What can hang from each mark:
A: H M X
W: P Z
H: Z
J: A
X: A
P: H J W
Z: H W

Known rows, with every way that one mark hangs from another:
A{H M X}: [-1.19  0.02  0.52  2.05 -1.37 -4.38  0.46 -2.39  2.49  1.18  5.62  0.47
  3.16 -2.18 -1.90 -2.56 -3.01]
X{A{H{Z{W{P{J}}}} M}}: [ 1.47 -0.42  0.79 -0.29 -1.85 -6.83  2.42  2.67  0.25  1.73  4.74  0.34
  2.63 -2.04 -2.21 -0.24 -7.01]
J{A{H{Z{W{P}}} M X}}: [ 1.82 -0.79  0.02 -0.75 -2.82 -6.21  0.62  1.74  0.92  1.71  2.11 -0.31
  3.58 -1.88 -1.64  0.47 -3.65]
H{Z{W}}: [-0.24 -0.95  1.39 -2.54  1.11  0.37  1.18  2.29  2.10  1.14  4.10  1.19
  4.41 -0.42 -1.48  2.23 -4.66]
X{A{H M}}: [-1.89 -0.02  1.56  1.76 -0.36 -3.23  0.67  0.19  1.75  2.05  6.02  0.58
  2.27 -4.72 -2.49 -0.91 -5.64]
X{A{H{Z{W}} M}}: [-0.59 -0.52  1.31 -0.52 -0.58 -3.23  1.23  2.47  0.77  2.61  5.72  1.10
  2.29 -3.04 -2.50  0.55 -6.33]
P{J{A{M}} W{Z{H}}}: [ 2.20 -0.44  1.86 -2.68 -0.70 -6.31  1.73 -1.50  3.12 -0.53  4.45  1.13
  2.80 -1.46 -0.62  3.40 -7.19]
A{H{Z} M X}: [-0.29 -0.50  0.34  0.65 -3.12 -5.66  0.70 -0.24  2.94  1.51  4.35  1.09
  3.52 -0.72 -2.22 -2.39 -4.04]
P{H J{A} W{Z}}: [ 1.68 -1.10  2.40 -4.11 -2.76 -5.06  2.44 -1.39  2.64 -0.74  5.10  2.00
  3.42 -3.03 -1.04  4.12 -5.94]
A{M}: [-0.81  0.32  1.52  0.91  0.75 -0.82 -0.70 -0.28  2.87  0.60  5.07  0.57
  3.75 -0.38 -1.53  0.25 -4.97]
H{Z{W{P{J{A}}}}}: [ 2.74 -1.03  0.81 -3.47  0.02 -2.17  1.65  3.10  1.33  0.24  2.27  0.04
  4.28 -0.55 -1.08  3.16 -6.59]
W{P{J}}: [ 0.44 -0.47  1.01 -0.20  0.18 -2.94  2.09 -0.05  3.02 -0.14  3.90 -0.11
  4.61 -0.96 -1.23  0.13 -4.74]
P{W}: [-1.06 -0.52  2.09 -1.50 -0.04  0.58  1.45  1.00  1.87 -0.15  5.80  1.24
  3.57 -2.07 -0.82  2.13 -4.15]
Z{H W{P{J{A{M X}}}}}: [ 3.31  0.26  0.31 -0.08  0.06 -4.86  1.83 -1.47  2.05  0.65  0.19 -0.79
  3.41 -1.40 -0.50  1.51 -5.48]
J{A{H{Z} X}}: [-0.15 -1.40  0.50 -1.45 -2.69 -3.77  1.14  0.47  2.99  1.40  2.75  0.83
  3.96 -3.68 -2.00  0.03 -4.03]
J{A{M}}: [-0.13  0.19  1.62 -0.09  0.92  0.30 -1.45  0.52  2.33  0.62  3.76  0.13
  3.45 -1.81 -1.52  2.09 -6.24]
A{H X}: [-1.66 -0.75  0.58  0.90 -1.05 -3.32  1.81 -2.13  2.98  1.11  5.00  0.63
  3.80 -3.76 -1.84 -1.89 -1.96]
H{Z}: [-0.82 -1.14  1.44 -1.60 -0.33 -0.68  0.92  2.01  3.44  1.05  3.39  1.34
  4.72 -0.78 -1.72  0.80 -4.76]
P{J{A} W}: [ 0.86 -0.12  1.93 -2.75  0.21  0.52  1.37 -0.07  1.44 -1.32  5.55  0.94
  2.75 -2.09 -0.83  3.22 -7.23]
Z{H W}: [-0.13 -0.89  1.62 -0.91  2.42 -0.62  2.30 -1.10  3.43  1.55  2.62  0.46
  4.38 -3.36 -0.89  2.08 -3.61]

Rows:
[ 0.81 -1.44  1.53 -1.28 -3.95 -5.22  2.20  2.32  4.02  1.50  0.67  0.93
  5.87 -2.74 -1.79  0.58 -2.83] | W{P{H{Z}}}
[ 2.40 -1.15  2.13 -3.95 -4.48 -2.67  2.17  0.91  2.42 -0.55  3.63  2.16
  3.34 -2.54 -1.39  3.43 -7.54] | P{H{Z} J{A} W}
[ 1.64 -0.75  1.42 -1.11 -1.00 -4.02  3.11 -0.90  2.52  0.50  2.79  0.42
  4.60 -2.72 -1.42  1.59 -3.95] | Z{W{P{H J}}}
[ 1.93 -1.17  0.52 -1.66 -1.06 -8.60  3.31 -1.80  4.32  0.69 -0.30 -0.12
  4.75 -2.45 -0.48  1.20 -3.65] | W{P{J{A{X}}} Z{H}}
[ 0.90 -0.92  2.35 -3.21 -2.76 -5.72  3.25 -1.74  2.90 -0.79  6.66  2.37
  3.59 -1.93 -1.21  2.45 -4.86] | P{H J W{Z}}
[ 0.17 -0.42  0.33 -0.11 -1.80 -4.67  1.05 -0.06  1.56  1.73  5.21  1.07
  3.20 -0.54 -1.99 -1.00 -3.77] | A{H{Z{W}} M X}
[ 0.40 -0.72  0.41 -0.33 -3.23 -4.79 -0.12  0.51  2.60  1.41  3.41  0.68
  3.25 -2.07 -2.08 -0.79 -5.01] | J{A{H{Z} M X}}
[ 1.87 -1.44  1.59 -2.66 -2.40 -7.52  2.22 -0.55  3.75  0.21  1.87  0.49
  4.97 -3.30 -1.42  2.46 -4.47] | W{P{H J{A}} Z}
[ 2.70 -0.48  0.94 -1.43 -1.74 -3.40  2.68 -1.53  1.73  0.49  0.52  0.11
  4.02 -3.10 -1.02  2.31 -4.09] | Z{W{P{H J{A{X}}}}}
[ 1.67 -1.15  0.58 -1.71  0.07 -4.24  2.04 -0.48  1.32  0.23  4.61 -0.72
  3.54 -4.33 -1.45  1.66 -4.84] | Z{W{P{J{A{H}}}}}
[ 2.38 -0.44 -0.17 -0.28 -4.15 -8.31  1.01  0.31  2.38  0.58  2.76 -0.07
  3.50 -0.89 -1.81 -1.43 -5.74] | W{P{J{A{H{Z} M X}}}}
[-1.12 -0.61  1.34  0.46 -1.93 -4.20  0.83  2.35  2.13  2.32  4.72  1.14
  2.68 -3.31 -2.69 -0.85 -6.47] | X{A{H{Z} M}}
[ 0.14 -1.02  0.97 -1.32 -0.42 -2.77  1.21 -2.28  2.89 -0.32  5.84  0.27
  3.20 -4.40 -2.00  0.42 -6.09] | P{J{A{H}}}
[ 1.45 -0.96  0.71 -2.92 -4.20 -4.55  2.59  0.31  1.39 -0.46  5.27  1.45
  2.63 -2.34 -1.39  0.60 -6.09] | P{J{A{H{Z} X}} W}
[ 0.93 -0.64 -0.03  0.27 -2.58 -7.10  1.58  1.30  1.34  1.98  3.58  0.11
  4.07 -0.75 -1.77 -1.36 -2.38] | A{H{Z{W{P}}} M X}
[-0.40 -0.10  0.53  1.13 -1.44 -3.34 -0.38 -1.72  2.28  1.21  3.81  0.06
  2.93 -3.46 -1.85 -0.82 -4.29] | J{A{H M X}}
[ 1.85 -1.30  0.61 -1.49 -1.98 -5.47 -0.08  3.18  1.36  1.54  3.05 -0.38
  3.74 -2.52 -1.80  1.46 -4.55] | J{A{H{Z{W{P}}} M}}
[ 1.93 -1.46  1.17 -2.40 -0.07 -7.83  2.85 -0.56  4.70  0.37  0.55 -0.23
  4.97 -3.19 -0.82  2.37 -4.62] | W{P{J{A}} Z{H}}
[ 1.76 -1.01  1.61 -2.91 -1.80 -2.64  2.78 -0.07  2.90  0.83  4.18  1.95
  4.14 -0.96 -1.77  1.91 -6.10] | P{H{Z{W}} J}
[ 1.14 -0.15  0.87 -1.89 -2.77 -8.18  1.52 -2.13  1.26 -0.68  7.27  1.18
  1.91 -1.32 -1.19  0.74 -5.52] | P{J{A{H M X}} W{Z}}
[ 0.21 -0.81  0.90 -0.84 -0.99 -4.22  0.27  1.01  1.95  1.61  6.39  0.90
  3.34 -0.98 -2.14  0.03 -4.61] | A{H{Z{W}} M}
[ 1.57 -1.25 -0.26 -1.19 -2.45 -7.03  3.64  0.06  1.73  0.96  4.02  0.38
  4.10 -1.10 -1.56 -1.20 -3.53] | A{H{Z{W{P{J}}}} X}
[ 2.22  0.02  1.33 -2.09 -1.55 -7.13  2.15 -2.51  2.65 -0.38  3.52  1.16
  2.61 -0.74 -0.32  2.11 -6.28] | P{J{A{M X}} W{Z{H}}}
[ 1.24 -2.06  0.66 -2.72 -1.59 -4.66  1.27  2.80  1.65  1.46  2.19 -0.23
  4.46 -4.16 -1.74  1.97 -3.46] | J{A{H{Z{W{P}}}}}
[ 2.55 -1.14  1.66 -3.69 -1.75 -1.82  1.89  0.33  2.34  0.62  2.55  1.52
  3.92 -2.05 -1.73  3.56 -7.40] | P{H{Z{W}} J{A}}
[ 3.27  0.18  0.17 -1.46 -1.35 -3.99  0.74  1.82  0.68  0.52  1.82  0.00
  3.46  1.47 -1.04  1.57 -6.74] | H{Z{W{P{J{A{M X}}}}}}
[ 0.63 -0.87  1.81 -0.75 -0.93 -2.95  2.29  0.55  2.49  1.35  1.77  0.28
  5.10 -3.86 -1.27  2.22 -2.01] | Z{W{P{H}}}
